Every row comes from one small tree of marks. The marks that hang from a mark follow it in brackets, in alphabetical order. Every link used is in the known rows. Which tree was each row made from?
Known rows
P[R[H[U W]]]: [-0.135 -0.381  0.532  1.967 -0.429 -0.436 -3.736  0.846  1.170 -1.035
 -2.222  2.104 -3.014 -2.168  1.237 -0.980 -1.069 -1.273  0.510  1.324
  0.643  0.434]
R[Q[U]]: [-2.356  0.323  2.993  0.232 -2.589 -0.832 -0.714 -2.018  2.109  0.702
 -1.574  0.351 -3.402 -2.514 -0.057 -0.638 -1.238  0.461 -1.404  2.350
 -0.357 -0.101]
U[H Q]: [-0.522 -3.263  0.487  3.049 -0.459 -2.231 -0.869  0.152  1.168  1.319
 -1.367 -0.328 -2.739 -0.942  0.676  1.505 -0.303  2.345 -0.951  0.770
 -2.163 -2.669]
Q[R[D] U[H[W[E]]]]: [-2.102 -3.196  3.988  3.409 -3.044 -1.326 -2.624 -2.154  3.105  1.605
 -3.969 -0.092 -3.100 -5.238  1.463  1.805 -2.506 -2.375 -0.198  3.945
 -2.413 -0.231]
R[D H[W] Q[U]]: [-3.299 -1.243  5.958  5.129 -2.384 -0.813 -2.983  0.201  4.364 -0.590
 -3.388  1.067 -5.638 -5.228  1.165 -0.070 -1.960  1.146 -1.493  4.851
  0.549 -0.759]
D[U[Q[R[H[W[E]]]]]]: [-0.645 -2.868  0.084  2.764 -2.484 -3.308 -1.066  1.327  1.729  1.640
 -1.101  0.258 -1.531 -1.634  2.975  1.021  0.285  0.172 -1.003  2.858
 -1.782  0.100]
R[D[U[H[W[E]]]] Q]: [-3.180 -1.474  3.492  3.488 -2.735 -1.086 -1.597  3.536  4.760  0.815
 -2.346  2.004 -1.792 -5.577  1.603  0.854 -0.603  2.890 -2.103  4.052
  0.263 -0.142]
R[H Q[U]]: [-1.507 -0.085  4.470  3.416 -3.061 -1.487 -2.527 -1.902  1.766  0.150
 -1.923  0.833 -4.982 -3.009 -0.197 -0.257 -2.021  1.206 -1.627  2.940
  0.512 -1.613]
R[H[U]]: [ 1.003 -1.653 -0.926  3.328 -0.936 -1.692 -3.193  0.141  0.443 -0.296
 -0.160  0.764 -2.265 -1.169 -0.311  0.223 -0.176  0.356 -0.962  1.762
  0.538 -1.281]
U[H[R W[E]]]: [-1.763 -1.150 -0.238  3.330  0.104 -0.869 -2.416  0.330  2.960  0.275
 -1.188  0.420 -2.107 -0.307 -0.900  1.760  1.455 -0.191 -0.548  1.264
 -0.430 -2.740]
W[E H[R[D Q] U]]: [-5.236 -2.139 -2.501 -1.926  1.275  0.693 -1.931  1.196  4.067  1.966
  0.768  1.205 -1.661 -2.059 -0.305 -0.229  0.451 -2.563 -0.806  3.885
 -3.210 -0.679]
E[W[H[U[Q[R]]]]]: [-1.892  0.801 -1.040 -3.209  1.471 -0.199  1.076  1.340  1.896  2.448
 -0.668 -0.055 -1.765 -0.246  0.985 -0.238 -0.936 -2.098  0.839  1.274
 -2.871  0.866]
P[R[D H[U W] Q]]: [-1.935 -0.810  2.808  2.882 -1.139  0.222 -3.848  1.674  3.395 -0.751
 -3.178  3.246 -3.800 -5.296  2.229 -1.414 -2.141  0.526 -0.073  3.284
  0.401  0.768]
Q[R[D H]]: [ 0.491 -2.269  2.726  3.269 -1.319 -0.062 -1.249 -0.827  0.887  1.147
 -1.777  1.027 -0.502 -3.807  2.857  0.665 -2.589  0.057  0.649  2.477
 -1.579  0.288]
H[R[D[U]] W[E]]: [-3.450 -2.018 -1.208  2.401  0.174 -0.209 -1.223  1.999  4.436 -0.113
 -0.055  0.230 -0.213 -1.309  0.561  0.669  1.834 -1.326 -0.187  3.448
 -0.896 -0.323]
R[D[U] H[W[E]] Q]: [-3.008 -1.316  4.604  5.767 -2.441 -1.427 -2.957  3.512  4.992  0.011
 -2.929  2.514 -3.665 -4.954  2.216  0.378 -0.642  1.988 -1.783  4.987
  1.015 -0.600]
U[Q[R[D]]]: [-0.752 -3.781  0.674  1.255 -0.290 -1.079  0.754 -1.104  1.308  2.222
 -1.205 -0.159 -1.170 -2.100  3.437  0.058 -1.602  0.285  0.500  2.304
 -4.035  0.279]
E[W[H]]: [-1.996  2.654  0.454 -3.691  1.993  1.085  1.856  2.235  1.171  1.219
 -0.498 -0.205 -0.731  0.557 -0.229 -0.103 -0.942 -1.579  1.103 -0.060
 -1.098  0.619]
R[D[U[H Q]]]: [-1.230 -3.890  0.931  3.106 -1.943 -1.461 -0.660  3.518  2.113  0.427
 -0.688  0.009  0.266 -4.534  1.359  1.502 -0.725  3.134 -1.446  2.683
 -0.735 -0.259]
D[U]: [-0.012 -0.757 -0.673  0.786 -2.653 -1.870 -0.417  2.293  0.287  0.099
  0.476 -0.078  0.948 -1.597  0.538  0.862  0.760  1.406 -1.502  1.154
  0.901  0.773]
U[H[W[E]] Q[R[D]]]: [-1.906 -4.226  2.058  4.543 -0.180 -2.158 -1.730  0.179  3.773  2.510
 -3.781  0.672 -3.912 -2.326  3.335  1.821 -0.649 -0.247  0.032  2.840
 -3.832 -1.879]
R[D H Q]: [-1.679 -1.151  4.796  4.381 -1.449  0.190 -1.857  1.313  2.983 -0.086
 -1.828  2.037 -2.734 -4.879  1.259 -0.232 -2.419  3.197 -1.113  3.450
  0.520 -1.012]
W[E H[R U]]: [-3.893 -1.927 -4.143 -2.646  1.708  0.202 -1.890  0.618  2.551  1.675
  1.439  0.469 -1.150  0.101 -0.997  0.100  1.265 -3.817 -0.377  2.493
 -3.074 -0.900]

Which tree is each row?
[-3.005 -1.359  1.368  3.930 -0.410 -0.491 -2.405  0.991  4.489  0.509
 -1.900  1.139 -2.698 -2.394 -0.196  1.445  0.655  1.068 -0.953  2.552
 -0.590 -2.512] : U[H[R[D Q] W[E]]]
[-2.417 -2.243  1.555  2.682 -2.203 -1.234 -2.249 -1.486  2.350 -0.326
 -1.438 -1.317 -3.062 -3.014 -1.508  1.458 -0.433 -0.497 -1.225  2.604
 -0.438 -1.512] : Q[U[H[R[D] W]]]
[-1.765 -1.244 -0.081  3.174 -2.998 -2.581 -2.126  2.439  2.901  0.541
 -0.630  0.731 -1.241 -2.304  0.191  1.759  1.629  1.810 -2.097  2.498
  0.450 -1.116] : D[U[H[R[Q] W[E]]]]
[-2.848 -1.287  3.514  3.360 -2.960 -1.021 -1.381  3.309  4.283  0.476
 -2.112  1.652 -1.777 -5.842  1.597  0.764 -0.476  3.774 -2.257  3.725
  0.549  0.235] : R[D[U[H[W]]] Q]
[-2.169 -3.578 -2.186  2.278  0.601 -2.550 -2.529  0.011  4.558  2.031
 -2.398  1.010 -4.032 -0.929  2.834 -0.044  1.432 -3.608 -0.065  3.990
 -3.430  0.311] : H[U[Q[R[D]]] W[E]]
[-1.876 -2.626  1.240  2.244 -2.587 -0.987 -1.940 -1.683  1.487 -0.097
 -0.673 -1.316 -1.968 -3.601 -1.911  1.385 -1.302  0.285 -1.351  2.428
 -0.672 -1.755] : Q[U[H[R[D]]]]
[-4.013 -1.563  4.937  2.987 -2.276 -0.291 -1.973  0.366  4.779  0.581
 -3.232  1.122 -3.822 -5.587  0.400  0.342 -1.903  0.857 -1.524  4.185
 -0.611 -0.592] : R[D Q[U[H[W[E]]]]]
[-0.949 -1.475 -0.847  2.967 -2.819 -2.533 -1.809  2.427  1.906 -0.015
 -0.169 -0.180 -0.531 -2.009 -0.023  1.992  1.846  2.093 -2.034  1.813
  0.843 -0.802] : D[U[H[R W]]]
[-2.821  1.589 -0.262 -3.161  2.021  1.503  1.829  2.242  1.905  1.188
  0.440 -0.415  0.013 -0.384 -0.449 -0.045 -1.025 -1.034  1.067  0.794
 -1.603  0.339] : E[W[H[R[D]]]]
[-1.594 -2.970  4.332  3.892 -2.744 -1.160 -2.790 -2.596  2.468  1.025
 -3.464  0.113 -3.517 -4.697  2.083  0.892 -2.970 -3.011  0.243  4.417
 -2.096  0.115] : Q[R[D H[W[E]]] U]
[-0.814 -2.454  1.964  2.690 -2.062 -0.964 -1.259  0.776  2.481  1.749
 -2.391  1.225 -0.051 -4.094  3.087  1.399 -1.171 -0.537  0.083  3.003
 -1.761  0.914] : Q[R[D[U[H[W[E]]]]]]
[ 1.301 -1.822  0.280  2.615 -1.693 -1.419 -2.307 -2.118  0.392  1.628
 -1.305  1.048 -1.561 -2.210  2.272  0.378 -1.364 -0.918  0.156  2.206
 -1.636  0.121] : Q[R[H[U]]]
[-1.738 -3.665  2.225  5.795 -1.057 -1.882 -2.484  3.833  3.416 -0.213
 -1.909  0.819 -2.332 -3.335  2.225  1.138 -0.370  0.742 -1.009  4.078
 -0.198 -0.890] : R[D[U[Q]] H[W[E]]]
[-2.821  0.305  4.795  4.146 -2.144 -1.755 -3.413 -1.418  3.582  0.180
 -3.262  1.341 -6.582 -1.993  0.349 -0.091 -0.922 -0.993 -1.359  3.707
  0.447 -1.742] : R[H[W[E]] Q[U]]
[-3.615 -2.051 -2.732  2.263 -0.350 -0.992 -2.491  0.147  5.638  0.273
 -0.211  0.778 -3.052 -3.024  0.598 -0.625  2.322  0.064 -1.390  4.918
 -1.042  0.237] : H[R[D Q] U W]
[-2.330  1.408 -2.238 -3.529  1.697  0.542  0.833  1.614  1.977  1.488
  0.711 -0.343 -0.727  0.116 -0.763 -0.285 -0.132 -1.665  0.615  1.118
 -1.736  0.317] : E[W[H[R U]]]
[-0.399 -0.158  1.747  3.856  0.432 -0.898 -2.601  0.697  1.586 -0.504
 -1.802  1.018 -3.200  0.574  0.535  0.466  0.203 -1.461  0.131  1.345
  0.693 -1.656] : R[H[W[E]]]
[-0.329 -1.846 -1.083  2.511 -3.266 -2.254 -1.498  2.164  0.998  0.258
  0.541 -0.191  0.550 -2.547 -0.474  1.978  1.009  2.826 -2.076  1.525
  0.629 -1.044] : D[U[H[R]]]
[-2.399 -0.196  4.534  2.810 -0.595  0.891 -3.172  1.883  3.314 -0.661
 -3.647  3.417 -3.314 -4.538  2.288 -1.209 -2.678 -0.024  0.581  2.725
  0.306  0.281] : P[R[D H[W[E]] Q]]
[-1.379 -4.117  1.987  4.423 -0.452 -2.201 -1.400 -0.081  3.183  2.053
 -3.420  0.179 -3.912 -2.647  3.345  1.749 -0.474  0.916 -0.166  2.579
 -3.314 -1.423] : U[H[W] Q[R[D]]]
[-0.552 -2.456 -0.778  4.306  0.242 -2.536 -3.625  0.454  2.521  0.397
 -1.571  0.862 -4.623 -0.042  1.003  0.180  0.863 -1.602 -0.612  2.880
 -0.820 -1.759] : R[H[U[Q] W[E]]]
[-1.020 -3.940  1.712  3.211 -0.019 -1.566 -0.684 -0.689  2.223  2.025
 -2.160  0.503 -2.743 -1.757  3.729  0.319 -1.509 -0.653  0.587  2.989
 -3.840 -0.628] : U[Q[R[D H[W[E]]]]]
[-2.862  1.384 -0.511 -3.009  1.106  0.902  1.688  3.026  1.988  1.125
  0.614 -0.432  0.371 -1.029 -0.253  0.180 -0.744 -0.577  0.575  1.212
 -1.297  0.611] : E[W[H[R[D[U]]]]]
[-0.353 -2.431  2.661  4.155 -1.955 -1.166 -2.033  0.804  2.361  1.272
 -2.514  1.350 -1.124 -3.843  3.471  1.143 -1.515 -0.810  0.184  3.583
 -1.315  0.563] : Q[R[D[U] H[W[E]]]]
[-0.989 -1.871  3.482  3.129 -2.803 -1.805 -2.811 -3.814  1.547  1.294
 -3.139 -0.006 -4.175 -2.600  1.602  0.767 -2.196 -3.646  0.148  3.389
 -1.937 -0.277] : Q[R[H[W[E]]] U]
[-2.284 -0.048  3.537  1.531 -3.042 -1.274 -1.530 -1.781  2.360  0.744
 -2.102  0.570 -3.984 -3.195 -0.457  0.097 -1.241  1.283 -1.693  2.325
 -0.141 -1.000] : R[Q[U[H]]]
